Each row comes from the steps of one walk. Every step used is in the known rows, and no mark comes twice. Write the walk behind each row, first mark first.
Known rows
tavag, debe, kedo, zoko, gulaf: [ 0.51 -0.05 -0.05 -0.11 -0.10  0.03  0.17  0.15  0.15  0.37  0.27  0.19
  0.02  0.39  0.04  0.16  0.29 -0.07 -0.10  0.04 -0.34  0.14 -0.22 -0.39
 -0.24]
tavag, gulaf: [ 0.08  0.21  0.02 -0.03  0.24 -0.14 -0.25 -0.11  0.01  0.02  0.01  0.10
 -0.05  0.07  0.04  0.07 -0.29 -0.03 -0.02  0.08  0.12 -0.29 -0.05  0.12
  0.27]
zoko, gulaf: [ 0.15  0.20  0.08  0.01  0.11 -0.16 -0.19  0.08  0.22 -0.10  0.03  0.16
  0.04 -0.07 -0.07  0.02  0.00 -0.03  0.01  0.00  0.23 -0.04  0.04  0.07
  0.29]
kedo, zoko, gulaf, tavag: [-0.06 -0.21  0.18  0.21  0.02  0.01  0.03  0.05  0.11  0.02  0.12  0.40
  0.06 -0.20 -0.04  0.01  0.21 -0.16  0.05  0.22  0.16  0.14  0.02 -0.11
 -0.01]
debe, kedo, zoko, gulaf, tavag: [ 0.04 -0.33  0.03  0.22 -0.16  0.05  0.07  0.27  0.10  0.20  0.30  0.12
  0.17 -0.06 -0.14  0.02  0.36 -0.08 -0.07  0.19  0.02  0.18 -0.02 -0.30
 -0.26]
napen, tavag, debe: [ 0.26  0.29  0.13 -0.03  0.15 -0.24 -0.33 -0.32  0.03 -0.39 -0.33 -0.16
 -0.23  0.25 -0.04  0.12 -0.24  0.27  0.23 -0.39  0.04 -0.36 -0.14  0.23
  0.19]
buti, debe, tavag, gulaf: [-0.14  0.26  0.10 -0.20  0.10 -0.06 -0.24  0.18 -0.23  0.06  0.20 -0.58
  0.23  0.07 -0.19 -0.06 -0.31  0.16 -0.10 -0.05 -0.18  0.18 -0.03  0.31
 -0.02]
kedo, zoko: [ 0.24  0.12  0.18  0.04  0.01 -0.07  0.10 -0.18 -0.01 -0.08  0.01  0.01
  0.08 -0.18 -0.16  0.09 -0.33 -0.16  0.09 -0.06  0.09 -0.16  0.01 -0.01
  0.11]
buti, debe, kedo, zoko, gulaf: [ 0.32  0.09  0.11 -0.13 -0.19  0.10  0.07  0.44  0.10  0.45  0.46 -0.28
  0.31  0.06 -0.13  0.07  0.30 -0.10 -0.23 -0.03 -0.36  0.31  0.12 -0.29
 -0.36]
buti, debe: [ 0.17  0.47  0.22 -0.16 -0.05 -0.04 -0.10  0.01  0.01  0.00 -0.05 -0.35
  0.19 -0.22 -0.06  0.02 -0.39  0.11 -0.04 -0.28  0.03 -0.13  0.11  0.29
  0.27]
gulaf, tavag, debe, buti: [ 0.14  0.14  0.30 -0.19 -0.01  0.07  0.04  0.13 -0.12  0.17 -0.39  0.13
  0.05 -0.09  0.03 -0.02 -0.33  0.18  0.15 -0.07 -0.04 -0.09 -0.20  0.37
  0.43]
balo, gulaf, zoko, kedo: [-0.38 -0.15 -0.21  0.23  0.05 -0.13  0.06 -0.18  0.11 -0.15 -0.18  0.39
 -0.21 -0.03 -0.10  0.09  0.33  0.00 -0.08  0.19  0.18 -0.07  0.11 -0.17
 -0.10]
napen, pubob: [ 0.42  0.31  0.24  0.01  0.10 -0.18 -0.21 -0.35  0.16 -0.46 -0.34 -0.18
 -0.12 -0.01 -0.13  0.13 -0.63  0.03  0.28 -0.32  0.20 -0.06 -0.13  0.22
  0.39]
zoko, kedo: [ 0.19  0.08 -0.06 -0.04  0.08 -0.02  0.04 -0.15  0.14 -0.29 -0.18  0.00
  0.05 -0.23 -0.13  0.03 -0.07 -0.09  0.13 -0.05  0.09 -0.18  0.12  0.02
  0.15]
buti, debe, tavag, gulaf, balo: [-0.47  0.02 -0.08 -0.24 -0.01  0.07 -0.27  0.21 -0.25  0.28  0.12 -0.39
  0.08 -0.02  0.23 -0.12 -0.31  0.12 -0.26  0.08  0.00  0.11  0.13  0.38
 -0.11]
debe, tavag, gulaf: [-0.12  0.13  0.03 -0.05  0.19 -0.18 -0.25  0.01 -0.16 -0.13  0.07 -0.30
  0.05  0.11 -0.21 -0.05 -0.35  0.07  0.00  0.07  0.08  0.00 -0.09  0.23
  0.12]
donu, gulaf, tavag: [-0.36 -0.09  0.02  0.11  0.15 -0.07 -0.47 -0.19 -0.05 -0.31 -0.14  0.18
  0.08 -0.36  0.18 -0.06 -0.25 -0.01 -0.01 -0.16  0.46 -0.57  0.01  0.16
  0.32]
buti, debe, kedo, zoko: [ 0.34  0.19  0.10 -0.14 -0.25  0.10  0.15  0.21 -0.09  0.33  0.30 -0.51
  0.31 -0.06 -0.21  0.10 -0.10 -0.02 -0.13 -0.18 -0.33  0.06  0.05 -0.12
 -0.26]
balo, gulaf, tavag, debe, kedo: [-0.12 -0.06 -0.19  0.02 -0.12 -0.17  0.02  0.04  0.03  0.26 -0.12  0.22
 -0.10  0.32 -0.05  0.11  0.09  0.39 -0.30  0.08  0.06 -0.19 -0.32 -0.05
  0.02]
balo, gulaf, zoko, kedo, debe: [-0.31 -0.14 -0.18  0.08 -0.03  0.10  0.49 -0.15  0.22 -0.06 -0.20  0.54
 -0.34  0.07  0.06 -0.01  0.51 -0.05  0.03  0.22  0.00  0.28  0.14 -0.30
 -0.12]
tavag, gulaf, zoko, kedo, debe: [-0.08 -0.20 -0.21  0.06  0.08  0.26  0.38 -0.19  0.11 -0.01 -0.02  0.50
 -0.32  0.17  0.34 -0.04  0.42 -0.26  0.12  0.29 -0.21  0.24  0.12 -0.28
 -0.16]

Which walk is each row?
[ 0.22 -0.11 -0.11  0.03 -0.07  0.01  0.00  0.16  0.16  0.20  0.09  0.22
  0.03  0.23  0.12  0.02  0.32  0.20 -0.09  0.04 -0.02  0.00 -0.26 -0.09
  0.00]	zoko, gulaf, tavag, debe, kedo
[ 0.31  0.40  0.05 -0.19 -0.21  0.01 -0.05  0.21 -0.01  0.20  0.12 -0.60
  0.28 -0.06 -0.16  0.03 -0.21  0.14 -0.13 -0.27 -0.14 -0.07  0.05  0.08
  0.01]	buti, debe, kedo
[-0.35 -0.12 -0.09  0.02  0.03  0.10 -0.01  0.10 -0.23 -0.04  0.21 -0.33
  0.10  0.03 -0.02 -0.10  0.25 -0.04 -0.03  0.17 -0.28  0.37  0.15  0.06
 -0.42]	buti, debe, tavag, gulaf, zoko, kedo
[-0.46  0.01  0.01  0.15  0.05 -0.23 -0.12 -0.05  0.05 -0.07 -0.20  0.31
 -0.07 -0.13 -0.16  0.05 -0.12  0.24 -0.15  0.09  0.44 -0.23 -0.05  0.18
  0.28]	balo, gulaf, tavag
[ 0.52  0.05 -0.03 -0.12 -0.16  0.01  0.30 -0.09 -0.04  0.26  0.15 -0.04
  0.03  0.25 -0.05  0.18 -0.10  0.01 -0.05 -0.11 -0.31 -0.14 -0.27 -0.24
 -0.18]	tavag, debe, kedo, zoko
[-0.03 -0.07 -0.10  0.23  0.00 -0.01  0.11 -0.29  0.04 -0.32 -0.16  0.15
 -0.07 -0.25  0.01  0.03  0.19 -0.17  0.16  0.03  0.12 -0.10  0.15 -0.08
  0.01]	gulaf, zoko, kedo
[-0.14 -0.31 -0.15  0.17  0.18  0.13  0.06 -0.25  0.15 -0.34 -0.14  0.26
 -0.48  0.31  0.24 -0.01  0.52 -0.11  0.30  0.10 -0.21  0.21  0.22 -0.22
 -0.31]	napen, tavag, gulaf, zoko, kedo, debe
[-0.03  0.36  0.21 -0.18 -0.08 -0.09 -0.09  0.15 -0.19 -0.13  0.01 -0.78
  0.28 -0.20 -0.36 -0.11 -0.42  0.20 -0.02 -0.30  0.00  0.14  0.01  0.42
  0.11]	buti, debe, tavag
[ 0.13  0.02  0.29 -0.18  0.03  0.08 -0.03  0.36  0.01  0.26 -0.23  0.35
  0.07  0.05  0.10 -0.07  0.04  0.12  0.10  0.10 -0.06  0.17 -0.19  0.24
  0.33]	zoko, gulaf, tavag, debe, buti
[-0.33 -0.30 -0.18  0.19  0.12 -0.01 -0.01 -0.08 -0.18 -0.24  0.07 -0.07
 -0.04  0.05 -0.09 -0.04  0.20 -0.12  0.06  0.24 -0.07  0.21  0.05 -0.06
 -0.28]	debe, tavag, gulaf, zoko, kedo
[-0.31 -0.10 -0.10  0.05  0.27 -0.13 -0.65 -0.16  0.01 -0.13 -0.18  0.03
 -0.34  0.15  0.32  0.05 -0.16  0.08 -0.04  0.03  0.26 -0.37  0.19  0.24
  0.01]	napen, tavag, gulaf, balo
[-0.01  0.08  0.02 -0.20  0.08  0.03  0.18  0.07 -0.06 -0.05  0.08 -0.13
 -0.10  0.20 -0.08 -0.16 -0.19  0.04  0.09  0.08 -0.11  0.34 -0.10  0.09
  0.09]	kedo, debe, tavag, gulaf
[ 0.04 -0.10 -0.11  0.11 -0.08  0.21  0.52 -0.22  0.17 -0.21 -0.19  0.33
 -0.20 -0.11  0.17 -0.10  0.35 -0.20  0.23  0.03 -0.05  0.23  0.15 -0.20
 -0.05]	gulaf, zoko, kedo, debe
[-0.39 -0.08 -0.16 -0.09  0.14 -0.05 -0.50 -0.18 -0.01 -0.04 -0.16  0.22
 -0.04 -0.32  0.51 -0.05 -0.33 -0.11 -0.21 -0.16  0.49 -0.69  0.15  0.13
  0.29]	donu, gulaf, balo
[-0.30 -0.02 -0.03  0.24  0.15 -0.11 -0.40 -0.34 -0.11 -0.29 -0.09  0.20
 -0.05 -0.25  0.27  0.01 -0.13 -0.16  0.00 -0.18  0.37 -0.58  0.06  0.01
  0.22]	donu, gulaf, zoko
[ 0.36  0.01  0.04  0.01 -0.16 -0.04  0.12  0.02 -0.02  0.10  0.18 -0.24
  0.14 -0.04 -0.25  0.11 -0.16 -0.10 -0.01 -0.07 -0.08 -0.09 -0.01 -0.21
 -0.14]	debe, kedo, zoko
[ 0.07  0.20  0.12 -0.17 -0.09  0.01  0.33  0.03  0.01 -0.23 -0.08 -0.33
 -0.01 -0.07 -0.26 -0.21 -0.28  0.11  0.22 -0.18  0.09  0.32 -0.06  0.16
  0.20]	kedo, debe, tavag
[-0.01 -0.34 -0.13 -0.01 -0.08  0.09 -0.06 -0.13 -0.13  0.16  0.15  0.23
  0.04  0.09  0.30  0.10  0.06 -0.02 -0.15 -0.09 -0.14 -0.40 -0.26 -0.32
 -0.25]	donu, gulaf, tavag, debe, kedo, zoko
[ 0.22  0.01 -0.08  0.00 -0.13 -0.01  0.06 -0.06 -0.01  0.09 -0.06  0.00
  0.00  0.12  0.05  0.05 -0.07  0.23 -0.03 -0.12  0.02 -0.25 -0.34  0.08
  0.07]	gulaf, tavag, debe, kedo
[ 0.00 -0.17  0.02 -0.14  0.02  0.41  0.42  0.23  0.00  0.22 -0.17  0.38
 -0.17  0.14  0.25 -0.10  0.35 -0.28  0.24  0.34 -0.41  0.45  0.18 -0.17
 -0.06]	tavag, gulaf, zoko, kedo, debe, buti
[-0.12 -0.19 -0.06  0.08 -0.15  0.18  0.54 -0.08 -0.01 -0.34 -0.11 -0.10
 -0.11 -0.11 -0.12 -0.20  0.28 -0.10  0.27  0.01 -0.06  0.51  0.11 -0.09
 -0.20]	gulaf, zoko, kedo, debe, tavag
[-0.34 -0.07 -0.01  0.24  0.12 -0.18 -0.17 -0.08 -0.28 -0.18  0.13 -0.15
 -0.05  0.07 -0.11 -0.09 -0.13 -0.02  0.02  0.14  0.09  0.05 -0.03  0.17
 -0.04]	debe, tavag, gulaf, zoko
[ 0.03 -0.18  0.12  0.04 -0.27  0.18  0.08  0.42  0.05  0.42  0.40 -0.16
  0.31 -0.08 -0.07 -0.02  0.42 -0.04 -0.22  0.09 -0.22  0.36  0.09 -0.20
 -0.39]	buti, debe, kedo, zoko, gulaf, tavag
[ 0.06 -0.32 -0.17  0.04 -0.16  0.12  0.03  0.28  0.13  0.43  0.27  0.16
  0.03 -0.02  0.20  0.02  0.29 -0.18 -0.27  0.19  0.04  0.09  0.14 -0.31
 -0.32]	debe, kedo, zoko, gulaf, balo
